Each row was made from one walk, in order. Every step used is in the known rows, and no mark comes twice. Write each row's walk.
In the rows, zero is written as 128.
Known rows:
gagin-naru-bimede-dida-dakeb: [ 97 125 163 153  92 134 155 113 122 119 168 127  92  85 148 175 112 105
 156 177 164 133 200]
bogun-bimede: [137 167 164 106 101 165 119  86 178 170 113 153 164  64 119 161 116 125
 191 108 143 137 129]
bibiput-bimede: [ 92 150 165  99  85 146 155  66 120 167 113 159 133 110 138 154 121 107
 166  94 131 147 105]
dakeb-naru-gagin-dida: [ 90 152 157  72 129 187 153 102 143 104 133 140 132 119 122 160 166 122
 186 138 101 137 130]
gagin-dida-dakeb-naru-bimede-bibiput: [107 128 160  84 112 158 146 110 138 139 115 169 132 148 148 149 143  97
 179 158 127 149  97]
sapevi-dakeb: [122 111 182 153 104 122 122  95 131 165 156 125 143  97 137 135 132 142
 180 120 135 144 128]
sapevi-dakeb-naru-bimede-bibiput: [ 85 137 160 116 123 165 128 108 120 164 126 165 182 146 121 133 135 118
 183 154 112 155  78]
dida-gagin-naru-dakeb-sapevi: [ 89 119 165 155 135 199 174  65 153 142 124 108 127 129 152 148 130 203
 191 132 112 149 181]
gagin-naru-bimede: [ 71 162 144 107  74 175 139  88 149 122 114 118 125 102 149 184 111 110
 162 143 139 129 152]
bibiput-bimede-naru-gagin-dida-dakeb: [ 98 136 184 111 127 129 161 100  57 127 139 160  97 150 116 149 179  72
 172 145 141 150 163]
dida-bimede-naru: [117 156 166 136  80 115 106 103 147 118 121 130 167 107  92 147 110 104
 180 128 157 147 157]
dida-gagin-naru-dakeb: [ 80 128 179 146 125 164 148  68 134 145 138 111 132 113 174 159 130 194
 173 143 117 127 172]
bimede-dida: [123 130 178 143 105 126 147 109 139 142 152 141 132  56 125 176 122 125
 144 113 144 146 164]
gagin-dida-bimede-naru: [133 161 168 123  86 105 120 117 158 104 103  97 140 111  98 158 128  86
 168 104 159 151 173]
naru-bimede: [107 156 154 108  72 164 123  93 140 138  99 157 152 111 136 183 132 114
 182 135 155 126 126]
gagin-dida: [129 137 169 102  94 137 143  97 166 135 113 115 114  88 143 173 140 119
 157  92 135 139 141]
dida-bimede-bibiput: [136 139 173  87  77 156 114 100 154 165 111 155 193  96 120 164 110 127
 183 116 147 163  91]
naru-bimede-bibiput: [110 146 165  83  90 174 125  98 126 167  91 177 179 118 135 190 137 105
 158 136 141 149  90]
bogun-bimede-naru: [119 177 163 133 121 136 112  94 156 148 114 149 163  81  95 149 122  99
 166 122 139 141 160]
bibiput-bimede-naru-dakeb: [ 75 131 189 156 124 123 146  66  63 154 114 164 143 142 118 137 136  92
 121 129 123 150 143]
bogun-bimede-bibiput: [137 161 171  80 118 176 121  93 163 197 102 174 190  69 121 169 120 119
 170 108 131 158  96]
dakeb-naru: [ 84 142 150 109 106 155 134  81 169 130 138 155 143 103 132 132 112 139
 178 131 104 141 112]
bogun-bimede-dida-dakeb: [160 135 182 158 123 126 134 107 147 166 166 162 129  42 122 153 116 122
 183 140 170 141 175]
bogun-bimede-dida-gagin: [145 182 166 143 142 144 145 107 165 163 126 141 157  55 119 178 133 165
 213  98 151 132 182]
bibiput-bimede-naru: [ 79 160 166 125 105 115 148  72  94 147 112 157 133 127 109 144 127  83
 143 105 129 154 138]
dida-gagin: [112 149 167 120 105 145 131  83 156 154 122 144 148 103 154 161 140 189
 214 110 133 130 137]
sapevi-dakeb-naru: [ 91 123 165 146 121 134 132  92 146 148 164 134 144 116 128 106 119 146
 194 135 106 145 114]
dida-gagin-naru: [ 79 154 158 117 107 151 147  77 165 138 138 101 122  94 166 165 122 183
 195 119 120 131 166]
naru-bimede-dida-gagin: [116 170 159 142 111 145 148 114 129 133 117 143 148 103 134 195 149 156
 203 131 163 122 176]

Write each row's walk:
[ 78 129 169 120 138 155 182  95  68 134 185 194 120 121 116 133 144 108
 192 169 124 153 140] | bibiput-bimede-dida-dakeb-naru-gagin
[ 88 107 167 150 114 198 167  67 148 136 129 112 119 113 142 149 112 151
 144 139 115 157 167] | gagin-naru-dakeb-sapevi
[ 97 155 152 172 145 134 154 121 121 133 152 130 148 134 121 142 147 163
 229 146 133 128 166] | sapevi-dakeb-naru-bimede-dida-gagin
[102 147 173 125 105 126 177  90 105 162 133 150 122  80 122 169 118 100
 144  93 139 153 146] | bibiput-bimede-dida
[142 157 169  71  80 176 129 117 146 115 113 120 152 109 107 188 156 115
 214 124 158 145 142] | naru-gagin-dida-bimede
[121 145 162 103 117 168 133 125 139 111 150 106 155 138  96 129 154 122
 237 139 127 148 133] | sapevi-dakeb-naru-gagin-dida-bimede
[ 68 162 171 103 120 154 148  85  61 134 122 175 148 138  94 158 163  83
 160 132 124 152 141] | bibiput-bimede-naru-gagin
[145 151 178  47  95 188 132 125 130 141 105 138 183 113 107 195 162 108
 190 124 145 163 106] | naru-gagin-dida-bimede-bibiput
[119  99 175 153 115 185 151  70 138 150 115 152 148 120 127 147 132 154
 162 130 131 158 141] | naru-dakeb-sapevi
[ 86 177 141 136 128 156 160 109 143 115 125 153 150 122 123 169 139 156
 215 144 132 123 163] | dakeb-naru-bimede-dida-gagin
[110 113 167 116 111 128 149  93 166 124 153 141  95 119 155 119 131 128
 187 141 122 138 135] | gagin-dida-dakeb-naru
[169 127 166 164 132 162 159 102 166 162 151 162 124  66 107 143 116 130
 202 132 164 164 184] | bogun-bimede-dida-dakeb-sapevi
[139 153 180 120 145 146 124 116 116 127 140 157 126 107  99 156 175  86
 192 159 151 139 188] | bogun-bimede-naru-gagin-dida-dakeb
[150 152 166  93  65 136 128 104 181 124 104  99 136  94 123 170 119 114
 192  95 161 144 139] | gagin-dida-bimede
[ 87 149 163 146 125 135 168 101 149 132 160  95 110  66 150 181 121 176
 171 118 127 137 205] | bimede-dida-gagin-naru
[117 155 159 139  91 144 144 116 126 130 124 148 138  82 120 196 129 102
 156 134 164 133 161] | naru-bimede-dida
[ 82 158 150 134  91 153 158 111 137 114 136 110 112  74 132 201 111  99
 137 144 148 133 190] | gagin-naru-bimede-dida
[102 161 170 134 124 126 181  87 105 164 127 146 129 102 136 171 136 150
 190  86 139 144 158] | bibiput-bimede-dida-gagin
[111 168 151  65 101 188 138 112 158  92 122 126 156 127  99 157 145 118
 222 136 129 141 128] | dakeb-naru-gagin-dida-bimede
[ 98 130 167 111 144 166 149 115 123 123 162 118 129 132 118 136 173 128
 200 140 104 143 132] | sapevi-dakeb-naru-gagin-dida
[122 145 174 149 125 126 151 105 139 146 145 134 138  74 140 178 140 177
 189 108 144 135 177] | bimede-dida-gagin
[117 115 185 150 104 105 171  87  90 165 165 169 102  91 137 147 117 103
 161 125 156 152 150] | bibiput-bimede-dida-dakeb
[129 121 173 160  92 124 141 114 110 134 155 167 117  93 136 173 132 110
 174 168 180 133 169] | naru-bimede-dida-dakeb
